Each row comes from the steps of one walk. Every step used is in the known rows, and no mark comes twice. Write the walk behind each row, first mark first.
Known rows:
x -> s: [-3.19  2.58 -0.66 -2.41  0.44 -0.54 -1.01 -0.35 -0.26 -0.05 -1.81  3.85
  0.27 -1.92 -0.73  0.76 -1.77 -1.07 -1.30  1.43 -0.74  2.09 -3.72  3.15
 -1.79 -0.56  1.20]
w -> f -> s -> b: [-0.95  4.61 -2.58 -0.34 -0.64  2.63  2.94 -1.00  2.04  3.56  3.05 -5.92
  0.36  1.35 -0.75 -2.74  0.41 -1.04 -5.22  0.27  1.78  2.16 -0.59  1.69
  1.51 -0.70 -2.87]
e -> b -> w: [ 3.60  1.53  0.67  1.08  0.94 -5.33  1.95  3.28 -1.35 -1.55 -0.55  0.61
  1.97 -2.71  1.65  0.31  2.25  1.25  1.16  0.28  0.83  2.94 -0.35  2.59
 -0.25  1.77  0.59]
x -> c: [ 1.86  1.56  3.94 -3.35 -1.22 -1.63 -3.20 -2.84 -1.05 -1.88 -2.65  3.08
  0.47 -2.82 -2.16  1.00 -2.11 -1.48  2.20  0.28 -1.38  0.15 -5.89  0.75
 -1.87 -1.78  1.65]
s -> b -> w: [ 0.36  3.99  1.19  1.15 -1.95 -0.53  2.70  2.15  0.83 -2.75 -0.58  0.56
  0.55 -0.96 -1.09 -1.56  0.82  3.44 -0.70  2.33  3.02  4.03 -0.93  3.00
  2.63  1.38  2.07]
b -> w -> f: [ 3.87  2.32  4.64 -0.94 -0.46 -2.64  2.24  1.17 -1.08 -1.09  0.71 -1.11
  1.97 -0.80  0.04 -3.02  1.68 -0.46 -1.09 -1.73 -1.23  3.01  1.53  2.88
  2.82  1.05  0.42]
s -> x -> q: [-1.94 -2.44  4.34 -3.74  1.39  3.47 -2.71  0.45  0.45 -0.33 -2.38  4.74
 -0.52 -1.13 -2.37  3.52 -4.92 -0.21  1.31  3.89 -0.95  0.32 -0.41 -5.25
 -0.63  0.21  0.89]
c -> x -> q -> d: [-2.16 -3.43  2.01 -3.81  1.39  4.47  0.38 -0.80  3.64  3.91 -2.11  2.28
 -0.39 -4.08 -1.01 -0.26 -6.69 -0.60  1.19  1.79 -2.89 -3.81 -4.13 -3.99
 -1.65 -1.18  3.17]
c -> x: [-0.15 -0.27  0.30 -2.65 -0.39 -0.35 -0.64  1.36 -0.05 -2.28 -4.10  2.25
  2.53 -4.49 -1.83 -1.44 -4.42 -2.53  1.03  1.78 -1.01 -0.99 -5.84 -0.24
 -3.42  0.00  0.62]
b -> w -> f -> s: [ 1.58  3.21  2.11  0.08 -0.02 -2.89  1.47  1.56 -0.34  0.64  1.93 -4.15
  0.20  1.30 -0.15 -3.57  3.50 -1.62 -4.18 -3.67 -1.09  2.52  3.80  3.37
  2.69  1.15 -3.38]
e -> b: [ 2.28  1.06 -1.13 -0.99  1.85 -2.84  1.05  1.57 -1.07  0.96 -1.10 -0.45
  2.50 -3.60  1.12  1.24 -0.90 -0.87  1.78  1.72 -0.13  1.67 -3.71  0.50
 -3.72  0.01  0.06]
q -> x -> e -> b: [ 0.15 -2.14 -3.53  0.71  2.08  1.14  0.21 -2.37 -1.59  3.17 -1.46 -0.22
 -0.49 -1.98  0.96  1.57  2.14  0.60  4.53  3.22  0.21 -2.29 -0.57 -2.67
 -3.58 -0.38  2.70]
q -> x -> c: [ 0.05 -0.71  3.16 -3.03  0.65  0.44 -4.25 -5.31 -0.43 -1.62 -1.97  4.01
 -1.01 -2.80 -0.77  0.25 -2.13 -2.35  2.22  1.17  0.92 -3.19 -5.02 -3.03
 -1.36 -2.15  2.97]
e -> b -> w -> f: [ 5.57  2.05  0.66  0.79  1.24 -4.29  3.64  1.52 -1.16  0.36  2.29 -2.26
  3.01 -1.55  2.48 -1.43  3.06 -0.06 -0.44 -1.43  0.70  2.67  1.04  2.93
  2.34  1.43 -0.45]
b -> w: [ 1.84  1.95  4.32 -0.59 -0.46 -3.67  0.49  3.01 -1.09 -3.02 -2.15  1.66
  0.96 -2.01 -0.90 -1.20  0.71  0.64  0.60  0.09 -0.80  3.26  0.09  2.42
  0.31  1.27  1.26]
f -> s: [-1.70  2.05  0.33 -2.03  0.52 -1.66 -1.00  1.57 -0.06  1.49 -1.66 -2.27
 -0.20 -0.64 -1.62 -0.51 -0.65 -2.43 -1.99 -0.57 -1.43  1.54 -0.97  0.85
 -3.35 -0.43 -2.91]
q -> d -> m: [-0.21 -3.70  2.54 -1.80 -0.33  2.46  0.14 -1.48  3.08  5.53 -0.75  1.59
 -0.64 -1.43 -2.21  0.91 -5.98 -1.73  1.17 -2.25 -1.97 -1.30 -3.62 -3.92
 -4.24 -1.55  3.85]
w -> b: [ 1.66  2.03  0.71 -2.57  2.72 -0.05 -0.19  1.93 -0.78  1.07 -0.66 -1.15
  1.58 -1.02  0.14 -1.16 -1.05 -0.49 -0.05  1.62 -0.88  4.80 -3.64 -2.13
 -0.98 -0.55  0.19]
c -> b -> w -> f -> s -> x: [ 0.32  0.10  1.07  1.93  0.16 -2.23  1.07  2.38 -0.43 -1.92  4.11 -4.87
  0.08  5.89  2.48 -0.82  0.89 -0.09 -1.34 -4.19 -0.46 -0.37  5.29  0.95
  2.47 -0.57 -1.80]
q -> x -> e -> b -> w -> f: [ 3.56 -0.92 -1.84  2.63  1.55 -0.10  2.60 -2.44 -1.74  2.37  1.82 -2.05
 -0.05 -0.11  2.47 -1.31  6.21  1.47  2.27 -0.09  0.79 -1.29  4.15 -0.37
  2.46  1.06  2.31]
m -> d: [-2.28  2.68  5.13 -2.57  1.02  1.10  0.12  2.00  0.06 -0.76 -1.25 -1.40
  1.69 -2.70 -0.94  1.67 -1.63 -1.29 -0.37 -2.53  0.28  2.74 -5.18 -2.04
 -2.69 -1.71  0.48]
c -> x -> e -> b -> w -> f -> s: [ 2.41  0.32 -6.06  3.50 -0.70 -1.63  2.85  0.69 -0.64  1.87  1.32 -4.52
  0.58  0.17  0.83 -2.17  6.05  0.00 -1.36 -2.48 -0.67 -1.29  3.36  3.35
  1.02  2.03 -2.91]
q -> x: [-1.15 -0.88  2.12 -2.74  2.14  0.66 -1.45 -1.36 -0.38 -0.04 -2.05  1.66
  0.06 -2.87 -0.06 -1.04 -2.55 -2.15  1.36  2.43  0.80 -1.37 -2.76 -3.22
 -2.47 -0.93  2.19]
x -> s -> f: [-3.21  0.25  0.69 -1.07 -1.49  0.14 -1.78 -0.13  3.11  1.05 -1.70  4.03
  3.13  0.30  0.51 -0.48 -0.89 -0.14  0.26  1.28 -1.16  1.31 -3.98  0.29
  0.22  0.00  1.80]
e -> x -> q: [ 0.08 -3.68  0.90 -2.31  1.77  3.77 -0.98  0.62 -2.08  0.11 -2.62  0.27
  0.70 -4.81 -1.48  1.96 -4.71  0.98 -1.03  4.17 -1.59 -0.17 -0.62 -4.47
 -0.81 -0.16 -2.10]
w -> f -> s -> x: [-1.15  0.19  1.78 -2.22  1.23  0.35 -1.07  1.00  0.33  1.35  1.22 -1.96
 -1.00  2.28 -0.31 -0.62 -2.33 -3.65 -2.50 -1.22 -0.36  0.44  1.46 -1.51
 -1.73 -0.75 -4.31]
x -> q -> d -> m: [-1.04 -4.97  2.84 -2.80  0.37  6.24 -0.41 -3.28  4.05  7.53 -0.47  2.77
 -1.17 -1.52 -3.35  2.89 -5.81 -0.53  0.38 -0.63 -2.93 -2.34 -1.82 -6.68
 -0.73 -0.62  4.58]

Which walk is each row?
[-4.16  3.62 -4.53  2.05 -2.28  1.03  1.82  0.78  2.62 -4.45 -0.81  5.17
  0.37 -2.01 -0.26 -1.75 -0.57  2.70 -3.48  2.89  4.80  0.87 -3.66  4.83
  3.88  1.89  2.22]  c -> x -> s -> b -> w
[-1.96  4.44 -1.09  2.12 -1.61 -0.97  1.94  2.56  1.74 -0.89  0.82 -2.25
 -1.19  1.02 -0.99 -1.82  2.55  2.18 -3.93  0.56  3.14  3.66  1.52  3.51
  2.36  1.43 -1.54]  f -> s -> b -> w
[ 0.46 -2.54 -1.75  0.39  0.79  0.02 -0.46  1.31 -1.80  0.87 -2.12  1.64
 -0.76 -0.38 -0.05  4.06 -0.24  1.45  5.28  3.34 -0.45  0.53  0.10 -1.65
 -5.20 -0.24  0.84]  s -> x -> e -> b
[-0.28 -0.22  1.54  1.61 -1.12  0.18  0.00  1.23 -1.06  0.45  0.84 -1.89
 -3.00  4.52 -1.26 -0.88  4.11  0.62 -0.74 -2.14 -1.57  1.33  7.66  1.12
  1.13  1.04 -2.53]  b -> w -> f -> s -> x -> e
[ 2.95  0.31  0.50  1.38  0.50 -4.17 -1.75 -0.94 -0.24 -1.48  3.80  0.24
 -1.45  2.29  2.34  1.12  2.56 -1.04 -1.71 -3.41  2.71 -0.61  2.04  1.06
  2.36  0.39 -3.93]  e -> b -> w -> f -> s -> x -> c
[ 0.82 -0.96 -0.17  0.95  2.84  0.16  0.59  1.30  0.93  1.98  3.95 -0.96
 -0.77  2.00  1.78  1.78  2.50  0.18 -3.44 -0.88  1.53  0.33  6.30 -2.01
  4.69  2.33 -4.01]  e -> b -> w -> f -> s -> x -> q
[-0.37  0.03  2.10  1.95 -1.67 -3.55 -3.51  0.13 -0.45 -5.41  1.39  0.15
 -2.15  4.75  1.14  2.35  0.05  0.90  1.46 -3.61  0.03 -2.16  1.46  0.97
  1.01 -1.41 -0.24]  f -> s -> x -> c -> b -> w
[-0.03  0.64  3.27  0.20  0.39 -2.16 -0.30  2.82 -0.04 -1.37  2.01 -0.96
 -1.55  3.04  0.28 -1.75  0.92 -1.57 -3.23 -2.56  0.74  1.75  4.97  0.68
  1.85  0.91 -3.95]  b -> w -> f -> s -> x
[ 1.43  0.85  4.46 -0.29 -1.19 -2.28 -3.27 -1.21 -0.05 -2.88  2.01  1.34
 -2.44  3.08 -0.17 -0.47  1.14 -1.49 -2.13 -3.65  0.96 -0.19  2.57  0.88
  2.96 -0.18 -3.20]  b -> w -> f -> s -> x -> c
[-0.90 -8.64  0.45 -1.41  1.16  7.69 -0.52 -1.93  1.97  5.98 -0.89  1.16
 -1.80 -3.38 -2.15  3.03 -8.14  0.91 -1.24  0.48 -1.74 -3.56 -0.77 -8.79
 -1.97 -1.05  1.08]  e -> x -> q -> d -> m
[ 1.34 -1.44 -5.31  0.53 -0.29  0.01  0.97  0.34 -1.20  0.77 -3.51  0.16
  1.95 -3.98 -0.54  0.99  0.14  0.09  4.13  2.54 -1.38 -1.72 -3.64  0.25
 -4.66  0.50  1.14]  c -> x -> e -> b
[ 1.70  0.11 -0.49  1.79  2.02 -3.78  1.15  3.02 -0.09  0.10  3.61 -1.99
 -0.44  2.25  2.80 -0.11  2.35 -1.03 -2.71 -2.35  2.41  1.28  4.57  0.71
  1.29  1.46 -4.55]  e -> b -> w -> f -> s -> x
[ 0.35 -1.17 -3.85  0.99  1.35  0.93  0.50 -0.22 -0.84  4.43  1.86 -3.90
 -1.61  2.92  0.76  1.86  2.43 -0.92  0.42 -0.50 -0.69 -0.31  3.77 -0.71
 -2.95 -0.38 -3.70]  w -> f -> s -> x -> e -> b
[-1.46 -0.74 -0.27 -0.63 -0.34  2.57 -0.85 -0.60 -0.71  2.98  0.33 -2.87
 -2.45  3.71 -1.89  0.29  0.87 -1.49 -0.18 -0.67 -2.38  0.17  4.09 -0.91
 -2.45 -0.82 -3.02]  w -> f -> s -> x -> e
[-5.31  2.98 -6.19 -0.20 -1.83  3.39  1.09 -1.11  2.83 -1.88 -1.34  4.19
  1.18 -2.84 -0.81 -0.84 -3.79  0.57 -2.83  4.44  3.86 -0.28 -7.20  2.77
  0.28  0.10  1.76]  c -> x -> s -> b
[ 0.54 -0.14  0.60 -0.58 -0.71 -0.10 -2.68 -3.50 -0.28 -0.94  3.81 -3.53
 -0.43  5.24  1.42  1.36 -2.10 -2.35  0.37 -4.22 -1.25 -3.48 -0.52 -0.93
  0.25 -3.50 -1.58]  w -> f -> s -> x -> c -> b
[-0.04 -0.73 -0.69  3.52 -1.45 -0.10  1.33  1.00 -1.45 -0.21  2.99 -5.72
 -1.71  7.35  0.96  0.16  4.06  2.04  1.32 -3.92 -2.59 -0.88  7.86  1.28
  1.81 -0.35 -0.63]  c -> b -> w -> f -> s -> x -> e
[ 3.65 -1.40  0.12  2.44  0.08 -1.10  1.98  1.25 -1.84  0.03  1.29  0.04
 -0.38  1.67  1.37  1.33  3.74  2.40  3.05  0.06  0.13  1.46  5.02  0.78
  0.83  1.36  0.37]  s -> x -> e -> b -> w -> f
[-3.56 -1.42 -0.25 -0.38 -0.45  1.61 -2.58  1.22 -0.89  1.28 -2.66 -0.08
 -3.46  2.35 -2.79  2.12 -0.03 -0.34  1.50  1.05 -2.25  0.42  2.79 -1.20
 -4.99 -0.64 -2.07]  f -> s -> x -> e
[-0.77 -1.50  0.53 -3.62  0.16  3.22 -1.12 -0.43  0.93 -0.44 -3.66  3.08
  2.19 -4.67 -2.80  0.47 -4.35 -1.42  0.27  3.32 -1.82 -1.95 -4.00 -3.27
  0.03  0.89  1.39]  c -> x -> q
[-1.99  3.97 -4.26  1.75 -2.25  2.12  3.66 -0.97  2.67 -2.59  2.09  2.23
  1.45 -0.76  0.53 -3.57  0.34  1.69 -5.16  1.12  4.53  0.73 -2.30  5.18
  6.56  1.66  1.41]  c -> x -> s -> b -> w -> f
[ 3.96 -0.35  4.64  0.77 -1.72 -2.25 -0.94 -2.08 -1.19 -5.37  2.90  0.31
  0.76  4.05  1.89  0.64 -0.71  0.76  2.80 -3.61 -0.40 -2.06  0.62  0.60
  4.02 -1.85  2.51]  s -> x -> c -> b -> w -> f
[-5.04 -1.88 -0.01 -0.67  0.54  2.41 -2.81 -2.67  3.54  1.55 -1.14  5.00
  1.47  0.44  1.86 -1.34 -1.10 -0.87  0.60  2.22  1.23 -2.39 -3.44 -3.40
  1.11 -0.34  3.02]  q -> x -> s -> f
[ 2.49 -0.90 -3.65  2.91 -1.04 -2.49  1.87  2.00 -1.39 -1.90 -2.75  1.12
  1.40 -3.00  0.04  0.14  3.42  2.22  3.66  1.11 -0.44 -0.44 -0.10  2.27
 -1.14  2.22  1.71]  c -> x -> e -> b -> w
[ 5.86 -1.51  1.37  2.01 -1.28 -1.78  0.58 -1.89 -3.73 -4.56  2.62 -4.18
  1.87  0.36  2.93 -0.77 -0.45  2.07  0.40 -3.35 -0.84 -2.42  0.14  1.24
  3.68 -2.04 -0.51]  e -> x -> c -> b -> w -> f
[ 3.07  1.89 -3.53  3.38  0.04 -2.57  2.87  0.44 -1.31  3.66  2.39 -5.80
 -0.44  1.85  0.90 -0.88  8.09  1.12 -1.07 -2.75 -1.53  1.64  5.90  4.04
  1.43  1.60 -2.71]  x -> e -> b -> w -> f -> s
[-1.91 -1.73 -4.16  1.35  0.83 -0.21 -1.27  1.77 -0.81  2.57 -0.98 -1.19
 -2.53  1.51 -0.06  3.57  1.48  0.22  2.24  1.46 -0.48  0.14  2.33 -1.09
 -5.47 -0.17 -2.89]  f -> s -> x -> e -> b
[ 1.29  0.76  0.23  1.62 -0.06 -1.57 -1.18 -5.56 -0.30 -1.24  4.81 -4.45
 -0.75  4.23  3.00 -2.32  3.56 -1.12 -1.12 -5.58  0.43 -5.21  2.18  0.21
  5.27 -1.93  0.88]  q -> x -> c -> b -> w -> f -> s
[-1.31 -2.05  2.21 -1.35 -0.82  1.80 -1.84  0.85 -1.64 -0.56 -3.91  2.67
 -1.77  0.42 -2.79  2.54 -1.76  0.84  4.78  2.99 -2.18  0.85  0.53 -1.91
 -4.70 -0.84  1.50]  s -> x -> e
[-0.38 -1.18 -1.40 -1.07 -1.84  1.73 -0.36  0.00 -0.95 -0.54 -5.14  1.01
  0.96 -3.12 -3.21 -0.58 -1.16 -0.29  3.60  2.32 -3.25 -1.26 -3.05 -0.05
 -4.20  0.11  1.92]  c -> x -> e
[-3.18  3.54 -2.70  1.74  0.25  3.34  2.68 -3.74  2.27 -0.26  4.10  1.71
 -1.15  0.93  2.01 -3.14  2.34  1.87 -4.71  1.79  6.00  0.14  0.78  2.27
  7.39  0.83  2.91]  q -> x -> s -> b -> w -> f
[-3.71 -1.25 -1.72 -0.81 -2.00  1.20 -1.88  0.11  3.94 -0.94 -3.00  5.50
  4.19 -1.30  0.43 -1.85 -3.02 -1.09  0.25  1.68 -0.55 -1.81 -6.36 -0.32
  0.01  0.48  1.42]  c -> x -> s -> f
[-3.26  1.37 -4.48  3.31 -0.95  1.57  1.91  1.80 -0.60 -3.86  0.07  2.19
 -1.04 -2.11  0.96 -0.43 -0.85  5.11 -4.74  4.20  4.97  2.80 -0.28  3.49
  2.93  0.95 -1.02]  e -> x -> s -> b -> w
[ 0.41 -1.08  0.95 -1.16  0.27  0.13 -2.94 -5.80 -0.99 -2.26  0.26  0.10
  0.53  0.18  1.68  0.99 -2.28 -0.94  4.35 -0.56 -0.24 -5.54 -4.90 -2.88
 -0.50 -3.72  4.98]  q -> x -> c -> b
[-0.78 -1.02 -2.57  3.66  0.18 -2.57 -0.53  3.43 -1.08 -0.13 -0.21 -0.16
 -3.13  2.44  0.40  2.61  4.68  2.40  1.43  0.13  0.65  1.17  5.95  1.08
 -2.11  1.72 -2.32]  f -> s -> x -> e -> b -> w
